Each row was made from one walk, in order. Every step used is in the known rows, and no mark comes twice. Write each row's walk.
Known rows
d > g > u: [ -5   3   1  14  -9   1   9  -7  -7  29   4 -14  15  -9  -8  -6   2  18
 -16 -10 -26 -29   0   8 -13  -2  17]
u > d > g > a: [ -1   3   1  27   2   4  -2  -2   0  13   6  -8  10 -23 -10  -7   4  20
 -13 -14 -33 -35  -3  -9 -21  -6  23]
u > d > g > w: [-20   3   1  28   1   2  11  -8  -3  17   6   4  11 -18  -9  -4   5  22
 -12 -12 -28 -32   2   0 -23  -5  11]
u > e > w > g: [ -7   2   5   7 -17   6  19 -10   2  24   9  12   8  19 -10 -13   6  11
 -12  -4  13 -13  11  -3 -22  -5   8]
e > w: [ -9   0   9   7  -1   9   2  -8   2  12   2  21   6  12  -6  -8   7   8
 -13  -9   2 -23  10   1 -15  -7   8]
g > u > e: [ -3   4  -6  17 -20   0  21  -2  -5  20   6 -21  18  12  -7 -12   6   2
 -15 -14   3 -12   9   6 -14  -1  20]
w > e > u: [ -7   2  -2   8   2   9 -10  -5  -4  14   5   5  21  -4  -8   0  10   2
 -14  -8 -21 -21  15   8 -14  -7   7]
d > u > a > g > w > e: [-13   3  -5   2  -9   2   2  -7  -8  24  14 -16   8 -31  -5   2   0  17
 -18 -14 -26 -21  13   2 -16   0  17]
w > g > u > e: [ -4   3  -5  14 -25  -1  27  -5  -9  33   9 -12  18  12 -11 -10   1   8
 -14  -2  15 -13   1   2 -18   0  15]
a > g > u: [ -3   2  -2  12 -10   2  12  -5  -5  32   5 -14   3  -6  -6  -6   0  -5
 -16 -19  -7 -14   0  13  -9  -1  15]
g > a > u: [  2  -1   3  20  -9   7  -2   1  -5   7   6 -18  28  -8  -4 -12  -3   0
 -16 -13  -8 -20   2  -2 -17  -4  15]
e > w > g: [ -9   0  10   4  -6   9  11 -11  -2  24   5  26   8  12  -9  -7   4  13
 -11   1  13 -24   4  -2 -19  -6   5]
e > u > a > g > w: [-14   0  -3   0 -18   9  -7 -12   3  13  11   8  10 -32  -2  -6   8   2
 -17 -16   1 -14   1   6 -12  -3  15]
a > u > e: [ -2  -1   0  18 -17   7  17  -4  -3  22  11 -14  27   3  -6  -8  -2  -1
 -15 -17  -4  -9   8  11 -19  -5   5]
d > u > e: [ -5   4 -12  13 -21   2  20  -1  -1  24   7 -13  16   3  -8  -7   1  21
 -14 -15 -11 -14  12   4 -16  -2  15]
u > e > w: [ -7   2   4   9 -13   7  10  -8   6  12   6   9   7  19  -7 -12   8   6
 -13 -13   4 -13  15   1 -19  -6  10]
g > w > e > u > d: [-24   2  -1  22   7   6  -3  -6  -7   7   7   6  20 -11  -8  -3  14   5
 -13 -11 -23 -23  17   4 -19  -5  10]
d > g > w > e: [-20   5   5  11   1   1   1  -9  -7  18   5  -8  15  -7  -8  -3   4  20
 -14  -6 -41 -29  16   2 -19  -5   4]
g > a > u > e > w: [  2   0   8  19  -9   8   1  -3   1   5   9 -13  24   4  -5 -19   2   2
 -16 -17  -5 -14  12  -6 -20  -4  17]
r > u > a > g > w: [ -8   3   5  -3 -22   6   2  -9   6  13   5  -7   5 -25  -2  -5   2  -4
 -16 -14  -6 -12  -4   6 -11   3  13]
a > u > d > g > w: [-16  -1   6  33   3   7  12  -9  -8  25  12  -4  25 -26  -7  -4  -1  14
 -14 -16 -33 -29   0   9 -23  -5   7]
r > u: [ -2   4   3   6 -15   8   5  -2   5  13  -3   0  15   2  -5  -5   2  -1
 -12 -10  -7 -16  -2  10  -9   0   6]
w > g > a: [ -1   3  -1  10 -16   3   6  -1  -4  16   4  -4  17   2 -10 -11  -1  11
 -13   3  11 -22  -3 -12 -19  -3  14]
r > g: [ -6   4   1   3  -6   7  13 -11  -6   6   0   1   9   3  -6  -5   1  -5
 -11  -1 -15 -12   1   8 -14  -9   8]
d > g > a > u > e > w: [  1   1  11  17  -7   7  -2  -8   3  16  10 -15  20 -10  -6 -17   1  17
 -17 -15 -31 -23   8  -5 -22  -4  16]

Write each row's walk
[ -3   1  -2   4 -23   1  16  -7 -13  28  11  -5  21 -12  -8  -3   0  11
 -16   2  19 -23  -7  -2 -16   1  21]
w > g > u > a
[ -7   2   0  26   2   5   7  -7  -2  25   6   4   8 -20 -10   0   4  19
 -11 -13 -31 -35  -3   2 -20  -7  13]
u > d > g
[ -8   2  -3  20   9   9  -8  -4  -6  14   9   6  18 -14  -9   2  12   3
 -13 -12 -27 -26  11   7 -18  -7  12]
w > e > u > d
[-23   2  -1  10   1   6  -4  -7  -5   7   4   5  22  -2  -6  -6  11   5
 -15  -7 -18 -18  20   7 -16  -5   5]
g > w > e > u
[ -3   1  -2  -3  -4  10 -16  -8  -3  19  14  -2  10 -29  -5   3   8  -1
 -17 -14 -21 -18  10   5 -14  -6  13]
w > e > u > a > g
[ -4   1  10   7  -6   7   0  -7  -1  12   5  13  10   8  -9 -14   4  13
 -13   0   9 -25   4 -14 -20  -4  14]
e > w > g > a
[ -6   4   4   8  -8   4  20 -15  -6   9   4  -9   7  14  -6 -15   7  -5
 -14  -6 -14  -6  10   8 -16  -4  22]
r > g > u > e > w
[-20   3   2   6  -6   4  16 -14  -8  -2  -1  -1  11   4  -5 -10   3  -2
 -12   1 -13 -11   7   7 -16  -7   6]
r > g > w
[ -8   1  -6  23  -2  10   0  -5   1  14   6  16  16 -17  -7  -4  11   6
 -12 -16  -7 -25  -1   8 -15  -7  15]
e > u > d
[-19   3   2   3  -5   5 -12 -13  -5  14  11  -2  20 -30  -6  -2  10  21
 -17  -6 -37 -29  12   1 -18  -4  12]
d > g > w > e > u > a
[ -4  -2  13  24   4  10   5  -7  -5  19  12  11  18  -9  -9 -11   2  10
 -13  -5   0 -27  -1 -10 -25  -4  16]
e > w > g > a > u > d
[-22   3   1   5   4   7   1 -15  -9  -2   3   1  17  -3  -6  -7   9  -5
 -13   0 -34 -11  16   9 -16  -7   7]
r > g > w > e > u
[-22   3   2  11   0   2   4  -5  -9   7   3  -4  17   8  -7  -4   6   5
 -14  -6 -16 -21  21   4 -19  -5   3]
g > w > e
[-10   0   9  20   1   6  18 -10  -8  28   9  17  10  -1 -10  -8   7  11
 -12  -4   8 -28  -1  -1 -21  -2  19]
e > w > g > u > d
[ -3   0  -4  -3 -17  10 -10 -10   4  19  12   7   8 -32  -3  -2   7   1
 -17 -17   0 -16  -3   7 -10  -4  17]
e > u > a > g
[ -2   3   1   7 -15   1   5  -9  -8  25   9 -15  15 -27  -6  -2   2  20
 -18  -9 -20 -31  -3   2 -14  -1  24]
d > g > u > a
[  4   2   3  19 -14   5   2  -4   0  18  10 -28  25 -15  -7 -14  -3  15
 -17 -15 -33 -20   3  -2 -21  -4  16]
d > g > a > u > e
[ -3   4   5  19  -4   7   5  -5   5  23   2   0  11 -21  -9  -2   4  11
 -11 -13 -35 -29  -8   8 -15  -1  12]
r > u > d > g
[-20   2  -1  19   7   7  -2  -9  -3  21  11   1   4 -22  -7  -3   9  -3
 -14 -20 -28 -17  13  10 -17  -5   9]
a > g > w > e > u > d
[  0   5   1   7  -6   5   1  -6  -5  -7  -1 -12  11  -1  -6 -13   1  -4
 -13  -1 -18 -14   2  -5 -15  -7  18]
r > g > a
[ -3   4  -1  22  11   7 -19  -3  -3  12   9  -7  20 -27 -10  -3  12  14
 -15 -12 -49 -33   9  -3 -20  -6  20]
w > e > u > d > g > a
[-20   3   3  26  10   2   4  -8  -8  18   8  -3  12 -17 -10   0   7  20
 -12 -10 -45 -34  11   0 -24  -6  10]
u > d > g > w > e
[  3   2   3  -5 -22   8  -2  -7   7  19   5  -7   3 -26  -3  -1   1  -6
 -16 -15  -5 -13  -7   7  -9   1  14]
r > u > a > g
[ -2   3   5   9 -17   5   9  -6   3  14   8   0  10  16  -9 -18   6  11
 -13  -4  12 -14  11 -13 -23  -3  16]
u > e > w > g > a
[-18   2   1   9 -10   3  11  -8   0  21   5  -1   0  -4  -5  -8   1  -1
 -14 -16  -5 -13   6   8 -13  -4   4]
a > g > w
[-19   3   2   8   0   3   3  -8  -5  21   7  -9   2  -4  -6  -4   2  -3
 -14 -14 -23 -14  17   7 -15  -5   2]
a > g > w > e
[ -8   3  -2   8 -17   4  23  -7  -1  32  11   5  12   7 -10 -11   2  27
 -14  -7  -2 -17  11  -1 -20  -2  13]
d > u > e > w > g
[ -4   2  -2  -1  -5   9 -17  -7  -5  10  11   2  21 -22  -6   3  10   5
 -16  -8 -16 -22  12   2 -15  -6  15]
w > e > u > a
[  3   0   1  17 -21   5  14  -2  -5  21  12 -19  28   0  -9 -15  -5   6
 -15  -4   8 -12   0  -7 -23  -2  12]
w > g > a > u > e
[ -5  -2   5  31   3   9  10  -7  -7  30  12  -3  23 -27  -8   0  -3  13
 -13 -17 -33 -30  -4  10 -21  -6   9]
a > u > d > g
[-21   4   3   5   3   4   8 -13 -12  -1   1  -6  12   5  -7  -5   4  -4
 -12   2 -30 -12  16   7 -18  -7   5]
r > g > w > e
